Each row was made from one walk, in order. Every step used is in the known rows, and no mark comes twice. Write each row's walk.
Known rows
z b n d: [  5 -33  -8   3  -8  -9   1   9   3  14 -18 -13 -19  -1   5 -11   5  -2
  14   1   1   9  -2   3 -19 -10  11   4]
d n z: [-11  -6  -9  -8   2 -11   0   7  -7  15   4  11  15  -8   1   5 -12  -3
  -1   6  10  -1   2  -3   4   3  -7  -3]
z n b: [  0  -4  -4   9  -1   2   6  13  -9   9  -9 -19 -17  19   1  -3  -4   9
   0   1   7   3 -12  -5   4  -7   9   6]
d n z b y v: [-16 -29 -19  -6   3  -5  -3   4 -21  -2  -1   6  -3 -13 -15 -21 -18   2
   2   3  17   0  -9  -3  19 -10   5   8]
v y: [ -1  -3 -10  19  10  -1  -2 -25   5   4   2   0   3  -1  -1  -3  -1   0
   4   6   2   4   1  -3   4  -1   3   4]
z n d: [ -2   4 -14   2  -8  -3  12  17   6  11 -14 -10 -11   6   3  -4   1   4
   0   3  -5   8   1   2 -20  -2  16   0]
v y n: [  9 -12 -25  20  11 -10   8 -19  -6  12   1  -8   9   0   1  13  -6   0
   8   6   6   6  -2  -5   7  -7  12  -1]
v y n z: [  5 -11 -27  22  10 -14   9 -12 -22  16   3  -8  10 -14  -3  20 -15   0
   7  10  14   2   0 -10  15  -1   1  -1]
u b y v: [ -2  -8   5   1   4   3  -3  -5  -8 -18   6  -7  16 -13   0 -21  -4  16
  14  -8   9  -3 -19  10   8 -15  11  18]
v y n b z k: [ 13 -24  -3  47   6 -13  13 -12 -16  10 -28  -8  -3  18   1  18  15  10
   8  14  18   1  -8 -25  15  -1  20   7]
y n z: [  6  -8 -17   2   1 -12  11  13 -29  11   1  -8   7 -14  -1  23 -15   0
   1   3  12  -3   0  -7  12  -1  -2  -4]
d n b: [-10 -21   3  -6   3  -6   1   5   1  16  -5   3   7  22   4  -9  -1   4
   1   3  10   5 -11  -3   1  -6   4   5]
d n z b y: [-18 -29 -21  -6   1 -13  -4  -5 -13   1   3   8  -7 -17   0  -4 -12  -1
   5   9  11   0  -1   0  10   4   0  12]
u v y: [  4  -5 -10  -1  10   2 -12 -11   5  20   0   8  11  -7   3   0  -4   3
  16   1   7   6  -5  -5   3  -9   0   0]
n d: [ -7  -5   0  -6  -7  -4   6   8   7   6 -13   2  -1   2   3  -7   6   2
  -1   2  -4   5   2   3 -18  -1   7   3]
y n: [ 10  -7 -14   1   2  -8  12   6 -12   7   0  -9   8   2   2  15  -5   0
   3  -2   4   3  -2  -3   2  -6   9  -5]
t u b: [ -4   4 -10   5   3   4   6  -8  -2   2  -1  -9   9 -11  20   2  -7   2
   8   4   7  -1   0  13 -18  -8  11  15]
t u b y v: [ -7  -5  -9   3   4   3   1 -10  -9 -14  -1 -10  12 -11   8 -17 -14  15
  11  -2  11   2  -9  15  -2 -15  16  26]
z k: [ -5   3  12  16  -3  -3   7   3  -2  -3 -22   3  -6   0   0   0  -1  -1
  -5   1   0   0   7  -7  -2   0   2  -2]
n b: [ -3 -14  10   2   1   1   1   3  -8   5  -7  -6  -7  14   0  -6   1   7
   0   1   7   0 -10  -4   6  -4   0  10]
u b z n: [ 18   9 -10  19  -3   4   3   5  -1  -2   4 -14   1  -6  14  11  19  10
  16   3  10  -9 -14  -4  -6   1  22   2]
n z b y v: [ -9 -23 -11   3   0   2  -3   3 -30 -12  -3  -3 -18 -20 -19 -18 -15   6
   0   0  13  -3  -8  -4  23  -8   1  13]
n b u t: [-12  -8  18   6  10   7 -12  -8 -10  -7  -9  -4  -2  20   3  -1 -19   8
  -3  12   0   9  -7  -2  -1   2 -10  22]
t u: [ -4   3 -13   2   1   1   4  -5  -1   5  -6  -3  -4   2   7   5 -10  -2
  -3   7   2   5  11   6 -11  -1   6   8]
b u v y n: [ 12  -3 -20   2  13   2 -12  -7  -8  31  -1   2  15  -2   5  17 -27   1
  11  12   5  14  -3  -2   7 -13   1  10]
n z: [ -4  -1  -3   1  -1  -4   0   6 -16   4   1   1   0 -14  -4   7  -9   0
  -2   4   6  -5   2  -5   9   5 -11   0]
n b y: [ -8 -22   7   2   1  -8  -5  -6  -8  -8  -5  -6  -7  12   1  -7   0  17
   6   3   6   3 -13   1  12   1   1  25]

Which walk is each row?
[  4 -13  22  28  -6  -3   5   6 -10  -1 -29   1 -14  18  -1   4  21  10
   0  10  12  -6  -6 -19   9   6   8   8] => n b z k
[ -8 -23 -12   3   0  -3  -5 -11  -7 -14  -1  -3 -21  -9   0  -9  -2   2
   5   4   1   1  -3   4   5   0   7  17] => z b y
[ 16 -12   5   8   0  -9  -6   0   2   6   4 -19  15 -11  19   0   1   8
  26  -7   9  -1 -13   8  -9 -10   5   6] => u b n
[  1   2 -14 -16   1   4  -4   8  -2  20  -7   5   5  -4  12   7 -14   1
   8   1   7   8   6   2 -12  -9   3   4] => t u v
[  5 -26 -15  23  13  -9  10 -14 -14  16  -5 -15   3  15   1   7  -5   7
   8   7  13   6 -13  -9  12 -12  11   8] => v y n b
[-18 -13  12  -3  13  -1 -12  -7  -1   5  -7   7  12  26   8  -4 -20   4
  -1  14   4  13  -6   0  -5   1  -5  19] => d n b u t
[ -1 -13  -4   8   1   2   2  11 -17  -7  -9 -19 -15  18 -13 -21 -11  23
   3  -4  11   6 -22  -2  20 -15  16  17] => z n b y v
[  4   9   5 -18   1  11 -21  12  -1  19  -2  11   5  -2   4   4 -21   0
   3   7  -2   9  -1   3  -1  -6 -11  11] => b u v
[ -2 -10   5   3  12  11 -22 -10  -3  27  -8   4   0  11   3  -4 -21   8
   8  15   5  12 -11  -3  10 -13  -9  24] => n b u v y
[-17 -11 -13  -3   2   3 -10   2 -13  17  -1   9 -10 -10  -3  -2 -28 -14
  -9  21   6   4   5   1   4   0  -9  12] => d n z b u
[  6  -9 -41   5  12 -10   4  -3 -24  34  -4  -2  15 -18  10  28 -29   1
  15  11  19   9   5  -7   4 -10   4   3] => t u v y n z
[ -8 -16  -2  -5  15   3 -22  -8   6  38  -6  13  15  19   6  -7 -23   4
   9  17  10  17 -11  -2   6 -15  -4  21] => d n b u v y
[  0 -16 -31  26  11   0  -2 -16 -29  17  -1 -10 -14 -17  -7  15 -33 -10
  -1  24   8   5   3  -5  15  -6  -1  15] => v y n z b u
[  7 -22  -5   4   4  -7  12  10 -20  12  -7 -16   0  16   3  10  -4   7
   4   1  11   4 -12  -6   9 -10   9   5] => y n b
[-13 -21 -19  -5   1  -6   1   6 -13  14   1   7  -6 -13  -2  -3 -11 -11
  -2   9  13  -2   1  -4   4  -1   0  -3] => d n z b
[-10   3  10  17  -4  -8   6   9 -18   2 -20   3  -6 -14  -4   8 -10  -2
  -7   5   6  -6  10 -11   7   5 -10   0] => n z k
[-11 -23 -15   4  -1  -6  -5  -5 -22 -11   0  -2 -21 -24  -4  -1 -11   3
   3   7   7  -5  -2  -2  15   5  -5  17] => n z b y
[ 11  -9 -39   3  13  -5   3  -9  -8  31  -5  -3  15  -4  13  19 -19   2
  15   6  13  14   3  -3  -4 -16  14   3] => t u v y n
[ 11   3 -10  13  -9   0  10  13   7   5  -8 -11   0  -3  17   4  24  12
  16   7   5  -4 -12  -1 -23   0  27   6] => u b z n d
[ 13  -1   4  12  -1   2  -1  -3   0  -6   6  -1  11 -10  13   7  24   8
  16   3   9 -11 -12  -3  -4   4  12   7] => u b z
[ 10 -13   0 -13   5   5  -8  22 -21  30  -9  -4   5  14   6  13 -25   8
   6   7   8  11 -14  -4   8 -17  -2  15] => y n b u v
[  3 -22   2   3   0  -7  -2   4   3  12  -4   8   6  25   3   0  20   8
   6  11  15   0 -13 -12   5   5  12   5] => d n b z
[  6   7 -24  15  -8   0  14   8   6   9 -14 -15  -3  -1  23   8  14  10
  12  13   7   1  -2   5 -34  -1  35  14] => t u b z n d
[ -4 -13  -7   9   0  -7   1   4 -10  -3  -6 -18 -17  16   3  -4  -6  20
   7   2   7   5 -15  -1  11  -2  10  22] => z n b y
[  2 -15 -15   5   4 -18   7   0 -30  -4   9 -14  20 -30  15  18 -12  15
  18   1  15  -7 -12   4  11  -2   4  19] => u b y n z
